What can hang from each mark:
tisudi: beba zisovor
sozi: zisovor
suze: beba
remak: zisovor
fegu: suze
bonuk: beba
zisovor: bonuk remak sozi tisudi
beba: bonuk suze tisudi

Known rows, with every way that one mark hangs from another:
beba{bonuk suze tisudi{zisovor{remak sozi}}}: [-16 -26 -44 -20  -3 -19  40   7   5 -34  -7   6 -43  39  -3  27 -13]
beba{bonuk suze tisudi{zisovor{sozi}}}: [-17 -58 -45 -17  -1 -23  52   0 -18   5   4  14 -31  18   0  35 -22]
fegu{suze{beba}}: [ 11   4  28  42 -19   3   9   8 -26   4   5  17  26 -33  11  11   1]
bonuk{beba{suze tisudi{zisovor{remak sozi}}}}: [-12 -30 -14   3 -12 -11  -5  28  -1 -27 -20  -3 -27   5  -6   7   9]
remak{zisovor{bonuk sozi tisudi{beba{suze}}}}: [ 21   3  13 -24  27  21  -8  -9  29  18 -16 -14 -32  23 -17 -58  10]
fegu{suze{beba{bonuk tisudi{zisovor{remak sozi}}}}}: [-15   3 -27  -5  -7   5  34 -31   7 -43 -21  10 -46  28  -8  15   5]
beba{tisudi}: [ -8 -20  -1  20   0 -36  14  32 -38   9  23   3  12  -8  14  17  -6]
suze{beba}: [ -8 -11  28  30 -20  -2  -4   6 -43  15  25   6  20 -27   6  20  -9]
bonuk{beba}: [ -7  -4  20  37 -28 -11 -35  28 -26   1  15   0  57 -32  17  32  -6]
tisudi{beba{suze} zisovor{bonuk remak sozi}}: [  5   6  -2 -43  27   5  16  13  26 -23 -13  -5 -15  10 -28 -13  -3]
zisovor{bonuk tisudi}: [ -5  34  -1   0   9   8 -13  -1   4   2  21  -2  31 -17  12  -1  -2]
zisovor{bonuk sozi}: [-17  29 -21  14  -2  -7  -8   8  25 -28  31 -12  31   9   1  17 -18]
remak{zisovor{bonuk{beba} sozi tisudi}}: [ -3  36  -1  17  -4  32 -62 -18  38 -20 -12 -24  12  23   1 -22  20]
remak{zisovor}: [ 15   6  19  28   3  -1 -17  44 -28 -18   4  -8  28  16  11  17   9]
fegu{suze}: [ 14  19  11  35  -5  -7   5  46 -15 -21   7  13  45 -26  19  20   1]
bonuk{beba{suze}}: [  6 -34  21  40 -34 -18 -12  34 -22  22   7  10  47 -34  21  26 -14]
tisudi{beba{suze}}: [ 18 -37  34  -4   4 -22  19  38 -35  39  11  11  12 -31  -2  -4 -14]
sozi{zisovor{bonuk remak tisudi{beba}}}: [ 27  70  19 -33  44  27 -26 -25  20  -2 -14 -18   6   8 -17 -36  34]
bonuk{beba{suze tisudi{zisovor{sozi}}}}: [-12 -61 -16   6 -12 -14   7  21 -23  13 -10   6 -15 -16  -3  13   1]

Rows:
[ 28  44   5  13   0  24 -35 -23  39   2 -24  -7  30   1  10  -9  24] -> sozi{zisovor{bonuk{beba{suze}} remak tisudi}}
[-11  17  16 -27  14  18 -34  10 -15   1  14 -13 -30 -24 -24 -40   9] -> zisovor{sozi tisudi{beba}}
[-12 -48  11  -1   6  -8  28  -2 -68  29   4  12 -15 -24  -4  17   7] -> suze{beba{tisudi{zisovor}}}
[-33 -12 -27 -17 -10  -2  22 -36 -11 -31  -1  -1 -52  33 -14  24  -5] -> suze{beba{bonuk tisudi{zisovor{remak sozi}}}}
[-18  43  -3 -38   2  16 -27 -17  20 -35   5 -15 -40  19 -19 -22  -2] -> zisovor{remak sozi tisudi{beba{bonuk}}}
[ 28  12   4  16   2  20 -23 -28  16  41 -14   1  42 -19  13  -3  17] -> sozi{zisovor{bonuk{beba{suze}} tisudi}}
[  2   1   4 -29  17   9   1 -12  25  27   7  -5 -22 -13 -18 -45  -7] -> zisovor{bonuk sozi tisudi{beba{suze}}}
[ 12  -8  -3  36 -17   2 -22   4  41  -5 -12 -12  28  31   9   3  -5] -> remak{zisovor{bonuk{beba{suze}} sozi}}
[-16 -38 -26 -19   9 -25  42   2 -45   8   8  15   6   7  12  51 -12] -> beba{bonuk tisudi{zisovor}}
[  4  52  24 -34  25  10 -20  -4  20 -10   1 -12   3  -4  -8 -35  11] -> zisovor{bonuk remak tisudi{beba}}
[-10  37  -8  12 -22  16 -41  -8  61 -30  -5 -13   0   4   3 -19   1] -> zisovor{bonuk{beba{suze}} remak sozi tisudi}
[ 15  -9  23 -28  21  -1  14  -5   1  49   4   7   4 -28  -2 -35  -7] -> zisovor{bonuk tisudi{beba{suze}}}
[ -5  13  -2 -36  -4   8  -5 -12  26 -14  -2  -3 -50  15 -15 -28 -11] -> zisovor{remak sozi tisudi{beba{bonuk suze}}}
[ 14 -17   5 -28   8  18  -2 -15   7  16 -15  -4 -50  32 -12 -33  -1] -> remak{zisovor{sozi tisudi{beba{bonuk suze}}}}
[-16 -28 -29  -2  -6   1  46 -38 -15  -3 -11  19 -34   8  -5  22  -1] -> fegu{suze{beba{bonuk tisudi{zisovor{sozi}}}}}
[ -1 -26  -4  28 -21 -25  49 -34 -19  25   3  25  -1   1  21  22 -13] -> fegu{suze{beba{bonuk tisudi}}}
[  2 -13  -2  26 -18 -40  11   4  31   6  -3   0  25  13  23   7  -9] -> zisovor{bonuk{beba{suze tisudi}} remak}
[ 18  50  -6   0  27  25 -19 -22   4  10   5  -7  36  -5   4  -2  22] -> sozi{zisovor{bonuk tisudi}}
